Each row comes from the steps of one path. Every step used is in the known rows, and no mark comes twice. Write the path behind each row, first mark first.
Known rows:
x/t: [-36.5   4.6  12.9  16.0  21.8 -12.0 -12.2  13.0  16.5 -17.5   2.8  17.3
 -11.4 -27.0 -22.0  -6.5  -7.4  -7.1 -31.8   7.3   6.4  46.0 -13.5 -41.0]
n/z: [ 26.3  -1.5 -16.4 -28.0  -4.1  25.0 -81.0 -15.3 -26.4  -7.9 -15.6  11.7
  31.5   9.4 -32.0 -14.5  30.8  58.3  22.3  -5.8 -18.4  42.5   4.0 -12.9]
p/x/z: [ -7.9  81.6  28.1  24.5  43.4  18.2   5.3 -20.7  29.4 -29.4 -46.5  -7.1
  -2.6 -13.4 -43.8   7.4  25.9 -42.4 -15.8  -6.0 -63.7  33.2  -8.6   0.2]
n/z/x: [ 37.2 -30.5 -35.6 -36.2 -16.6  25.6 -69.2 -16.5 -32.6   7.6  -9.5 -20.1
  56.6  10.7  -6.5 -11.0  -5.3  36.8  28.9 -29.2  -7.4  28.5  -0.1   9.9]
l/t/x/z: [-28.8  42.4 -23.8   8.5  40.5 -33.2  35.2  13.4  15.0  19.3 -15.3 -16.9
 -39.4  13.0 -29.6   1.9 -10.5  33.8  -1.3  32.6  10.6 -22.1  -0.3 -22.5]
z/t: [ -6.6  -3.0   2.6   2.6 -37.8  -5.1  26.5  -2.1  -3.7   4.6 -13.2  -5.6
  23.1   7.8   4.0 -12.0  -9.9 -46.3  -5.2  -4.5  25.6 -55.2 -10.5 -12.2]
z/t/w: [ 20.8 -11.2  12.4   1.4 -54.3 -38.2  43.0  16.7  -2.1  15.1  13.7 -34.4
  -4.4   4.5  29.7 -15.7 -23.2 -15.9   8.3 -13.0  33.8 -59.8  -3.8  16.2]
y/p/x/t/z: [ -1.7  10.9  36.7  33.0  68.5  -5.2 -16.2 -12.8  25.3 -45.9  34.2  25.9
  -9.3  -4.9  29.0  21.7  27.5  14.5 -19.9  -4.4 -15.9   7.3   9.5 -18.6]
t/z/n: [ 21.7 -16.7  -3.9 -57.6 -69.0 -37.2  -9.9  -6.3 -12.8  -7.4  37.8  16.4
 -31.1 -17.2  27.2   6.3   2.5  57.9 -19.1  28.0  57.9   8.7  42.7 -10.0]
l/t/w: [  4.0  -3.0 -28.3  26.8 -15.8 -44.1   4.3  27.2   6.1  29.6  -3.6 -19.2
 -28.6  16.6 -11.0 -26.2 -10.5  53.6   5.2   1.6 -35.1 -12.5   1.1 -12.1]
z/n/t/x/p: [ 39.3 -33.3  24.0 -51.1 -31.3  -4.4  17.0  17.1 -77.7  45.6  12.5  19.6
  -3.4   5.3  25.8 -29.1   1.5   0.1  20.3  19.6  73.1  -9.4 -10.4  28.4]
z/x/p: [ 29.9 -59.8 -31.0 -18.2 -19.1  14.0   3.7  17.8 -15.9  -6.7  -2.5  -2.5
  31.9  39.6  47.2 -35.7 -51.6 -65.5  12.2 -12.7 -19.8   2.2 -16.8   0.7]
g/t: [-41.5 -38.6  31.7  10.6 -34.9  19.5  -3.3  41.3  19.1  17.0   0.6  25.7
  -7.6 -20.7 -36.3   1.3 -35.0  -9.7 -14.3 -15.5 -12.2  20.6 -25.7 -15.9]
p/x: [ 19.4  58.6  12.5  24.8  18.4  27.9  -2.8 -10.3   5.0  -5.5 -36.8   8.2
  29.5  -1.1 -29.8  -6.0  25.2 -54.2  -6.1 -34.2 -73.1  31.0  10.1   1.3]
w/t/z/n: [  1.2 -65.0  40.2 -29.5 -61.1  13.3 -18.4 -31.5 -18.6  15.9  25.8  22.7
 -61.8 -18.1  17.0   9.2   7.9  49.1 -24.0  11.3  15.8  36.8  19.3 -10.1]
l/t: [-23.3   4.8 -38.7  28.1   0.1 -10.0 -12.8   8.5   4.6  19.2 -31.1   9.3
  -0.9  20.1 -37.4 -21.7   3.3  23.5  -8.9  10.1 -43.1  -8.5  -6.1 -40.8]
y/p/x/t: [  2.0  11.7  45.6  39.9  77.2   2.9 -23.2  -7.4  14.6 -36.5  20.4  24.5
   2.8  -0.3  17.5   6.8  23.8  -0.6 -16.6 -14.2 -28.4  12.4  -6.7 -21.9]
y/p/x/z: [  8.6  30.6  53.6  23.4  77.0   0.9 -28.5 -17.8  18.9 -48.1   7.5  14.0
  -6.3   7.2   8.7   3.7  30.7  12.3  -8.1   0.2 -40.5  -0.2 -13.6 -18.0]
l/t/g: [ 20.1   9.2 -28.4  18.0  17.8 -28.7   1.1  -0.3  12.8  47.3  -2.9  -3.6
 -21.8  16.7 -24.1 -15.7  -5.3  17.5   1.8  -0.1 -37.7 -11.9  20.3  -9.3]
n/t/z/x/p/y: [  9.2 -32.0 -45.8 -16.3 -24.8  21.9   3.1 -15.9 -20.0 -15.9  23.2  -0.7
  31.7  19.1  36.4   8.5  18.9  -7.3  26.6  16.0 -15.2 -36.8   9.4  42.2]
l/t/z/n: [-19.6 -13.4 -44.5  -1.6 -38.1 -35.2   3.2  -0.4   2.6  20.7   1.5   8.9
 -33.6   2.8  -3.2   5.1   2.2  61.8 -21.9  33.0  21.1 -13.4  24.6 -25.3]
p/x/z/n/t/l: [-12.6  60.7  33.8   0.8  21.8   7.0  17.0 -25.0   6.5 -11.9 -21.6 -16.7
  -8.7 -40.1 -12.3  14.7  25.5 -24.4  -4.1  -2.6 -19.7  14.5  -6.0  28.4]
z/t/q: [-15.2   1.6  -1.8  -1.2 -23.7 -24.4  54.4  20.0   6.5  32.0  -8.7 -15.2
   9.7  -1.1  38.4   3.6 -24.1 -66.1  -5.7  13.2  50.0 -75.2  -3.9  10.2]
n/t: [  5.5  -4.8  -2.8 -12.5 -13.8  25.3 -24.4  -6.5 -37.3   5.8  -9.4  23.5
  39.3   5.9 -24.2 -22.8  43.7   7.2  32.4   4.8 -37.3 -24.2 -17.4   7.4]

Which path is each row?
[ -6.6  15.1 -47.5  27.7  42.5 -10.3  38.5  26.2  -1.3  18.2  -9.0  -4.1
 -20.6  50.0   5.9 -11.6 -18.7 -15.8   3.3  25.0  -7.8 -14.3   6.9  -9.7] | l/t/x/p/y
[ -0.9  60.2  38.4  11.5  24.3  18.2  10.5 -22.5  -2.4  -2.7 -43.7  -6.7
  -2.0 -22.9 -33.9   6.4  30.5 -34.6 -11.2  -1.1 -26.4  24.9 -16.8  23.3] | p/x/z/n/t
[ 10.2 -11.0 -19.0 -14.9 -20.4  22.2 -38.0 -21.2 -21.8   1.5 -18.7  -3.5
  37.0   9.2 -14.6   0.1  20.1  22.6  18.7  -6.0  22.8  -7.4  -2.9   0.9] | n/z/t
[-22.7 -16.8 -70.9   7.4 -27.5 -25.7  10.4  -2.9  20.9  10.6   2.5 -12.0
  -8.8  11.7   4.7  11.5 -14.5  40.5 -10.8  15.0  -9.1 -29.2  24.6 -18.9] | l/t/z/x
[ 22.9 -12.0 -20.0  22.4  24.6  30.1 -15.6  16.0  -8.0 -45.4 -12.0  20.4
   8.4  65.1  32.0 -40.2 -11.0 -79.3  -4.4  21.6 -56.5  36.3 -13.2  -7.5] | x/p/y
[ 31.3 -33.7  26.4 -43.0 -54.7  -0.4 -23.6   2.4 -75.1  44.9  -2.6  17.8
  16.9 -10.1  -0.9 -33.9  14.4  18.2   9.0   5.5  41.8  -0.7 -17.6  15.1] | z/n/t
[-29.5 -37.7  28.3  -1.7  -2.0  14.0  54.5  62.6  14.5  18.8  22.8  29.1
 -36.6   1.8   2.6   9.5 -53.4 -33.9   2.0   3.9  32.2   7.9 -14.5   3.9] | g/t/x/p
[ -6.0  71.6  31.5  32.7  23.9  -0.1  43.3 -15.7  33.2 -16.9 -35.7 -32.2
 -13.1 -15.6 -19.1  15.1  11.8 -51.6 -12.0 -10.6 -30.2  -4.6 -10.2  24.1] | p/x/z/t/w
[ 10.9 -32.9 -32.1 -20.6   0.9  20.1 -58.2 -12.5 -19.4   3.5  -3.8 -19.8
  42.9  -6.4  -7.1   1.3 -11.1  31.9  12.8 -23.1  12.0  42.8  -5.8   5.1] | n/z/x/t
[-48.0  -1.6  46.3  -8.1   6.0  -3.1  45.1  46.6  29.9  17.1  16.6   0.0
 -46.1 -28.1 -28.7  24.5 -49.1   1.3  -6.8   7.1  41.2   6.7 -20.0   2.8] | g/t/x/z
[ 18.7 -10.3 -21.3 -23.6   2.9  18.3   1.8  -6.0 -25.2   3.0  -3.3  -1.8
  16.3  24.9  11.4   5.2   7.3   5.8  30.6   7.7  54.0 -16.9   4.7  14.1] | n/z/t/x/p
[-59.1   4.9   2.9  -5.6  18.0 -35.7   1.3   8.7  34.8 -35.3  47.3  -4.2
 -25.0 -62.5  23.1  10.6 -18.2  14.8 -17.3   4.1  19.6  25.5   9.4 -31.2] | x/t/l
[-28.4 -17.5  34.8  -8.2 -11.5   3.6  40.4  53.5  12.2  34.0  24.1  10.9
 -23.2 -19.1 -19.1  15.0 -50.1  -8.0   0.3 -13.3  34.5   4.8  -6.5   3.3] | g/t/x
[-17.5  55.1  17.6  47.3  43.5  20.6  12.6  -5.5  23.1 -12.1 -28.5   8.4
  10.1 -24.8 -30.7  11.9  16.0 -61.2 -28.3 -26.3 -45.5  51.5   1.0  -5.2] | p/x/t
[ 35.5 -50.2 -42.2 -29.4  -7.0  35.3 -54.2  -7.4 -30.5  -6.4 -11.2  -2.0
  43.1  31.8  15.0 -17.5  -8.8  10.3  31.3 -11.4  -9.4  32.3  -7.1   9.8] | n/z/x/p
[  0.4  26.1  52.2  30.2  69.1  -0.5  -8.1 -20.2  21.2 -44.1   5.6   6.7
  -4.0   7.8  17.2  10.5  26.2  -4.7  -9.8   0.0 -20.2 -25.3 -16.8 -11.2] | y/p/x/z/t
[ 23.0  -1.2 -26.9 -11.5  11.6  23.8  -3.6 -10.1 -26.4  -0.5  -3.5 -18.3
  25.7  32.3  15.8   7.4   3.5  -8.7  25.7   2.8  44.8 -10.6   6.6  25.9] | n/z/t/x/p/y
[ -6.3 -10.3 -26.0 -30.5 -22.4   6.0 -28.2 -24.5  -9.3 -11.2  12.7 -18.4
  27.5 -16.0  16.8  12.1  13.0  38.2  29.0  -8.4  32.3 -22.7  13.1   7.7] | n/z/t/l
[-24.1 -31.5 -75.3  12.2 -20.5 -18.7  20.3   3.0  22.6   1.0   1.5   1.1
 -18.0  26.4  19.6   7.9 -17.2  22.3  -9.5  26.4 -10.7 -26.9  19.3 -18.9] | l/t/z/x/p
[ 14.2  22.3  56.8  29.8  61.6 -16.6  -0.1 -11.6  21.9 -38.6  19.4  -8.1
 -17.6   5.6  29.6   8.5  18.7  10.4  -2.8  -4.4 -16.6 -27.3 -13.0   2.6] | y/p/x/z/t/w
[ 36.9   1.1  11.7  -7.5 -19.9 -23.5  40.4 -11.0   5.2  32.3  15.1 -18.2
   1.9   3.8  16.6  -5.1 -18.3 -52.3   4.6 -15.5  31.0 -58.6  15.6  19.1] | z/t/g
[ 40.1  -7.9 -12.2 -21.5  -7.5   9.4 -28.5 -27.4 -15.8  20.7   1.6 -12.7
  22.7   6.7  -6.0   3.9  14.1  18.9  26.0 -13.4  26.9 -10.5  15.1  23.0] | n/z/t/g
[  5.4 -26.9 -35.5 -33.0 -41.9   9.6  -1.9 -18.5 -20.6  -2.5  24.5   3.0
  31.5  -2.4  17.4  10.5  26.1  24.7  29.8   9.0  -4.1 -45.3  13.3  29.7] | n/t/z/x
[-42.0 -60.8  -0.6  -9.9 -62.6   4.2  19.9  29.7  35.4   8.1  34.3   5.8
 -15.5 -29.1   5.2  34.5 -53.7   7.8 -16.4 -11.4  21.3   0.1   4.9   6.3] | g/t/z/x
[  2.0  49.5  24.8  47.0  32.4  -2.3  24.0   7.7  24.0  -4.2  -9.2 -12.2
  -8.5 -27.3 -12.5   8.5   6.3 -40.3 -18.8 -32.6 -40.3  48.2   5.8  14.9] | p/x/t/w
[ 29.1 -16.9 -12.1 -15.3 -31.5  -1.0 -26.6  -8.1 -20.8   9.2   0.4 -24.0
  17.3   6.9   3.8  -3.2  10.3  44.3  28.3 -12.2  28.2 -11.1   1.9  20.9] | n/z/t/w
[  3.3  65.8  41.5  10.0  24.2   9.2   6.7 -18.6   6.4  -8.4 -43.4  -9.2
 -10.2 -21.6 -33.2   2.8  17.6 -36.3 -22.2  -4.6 -24.6  38.8 -11.5   9.6] | p/x/z/n
[-43.9   2.4  -6.2   1.5   2.9 -27.8   2.0   2.1  36.7 -37.4  32.4  18.8
 -36.7 -36.0   0.7  24.5  -0.5  25.2 -38.4  28.2  32.1  34.8  19.7 -35.2] | x/t/z
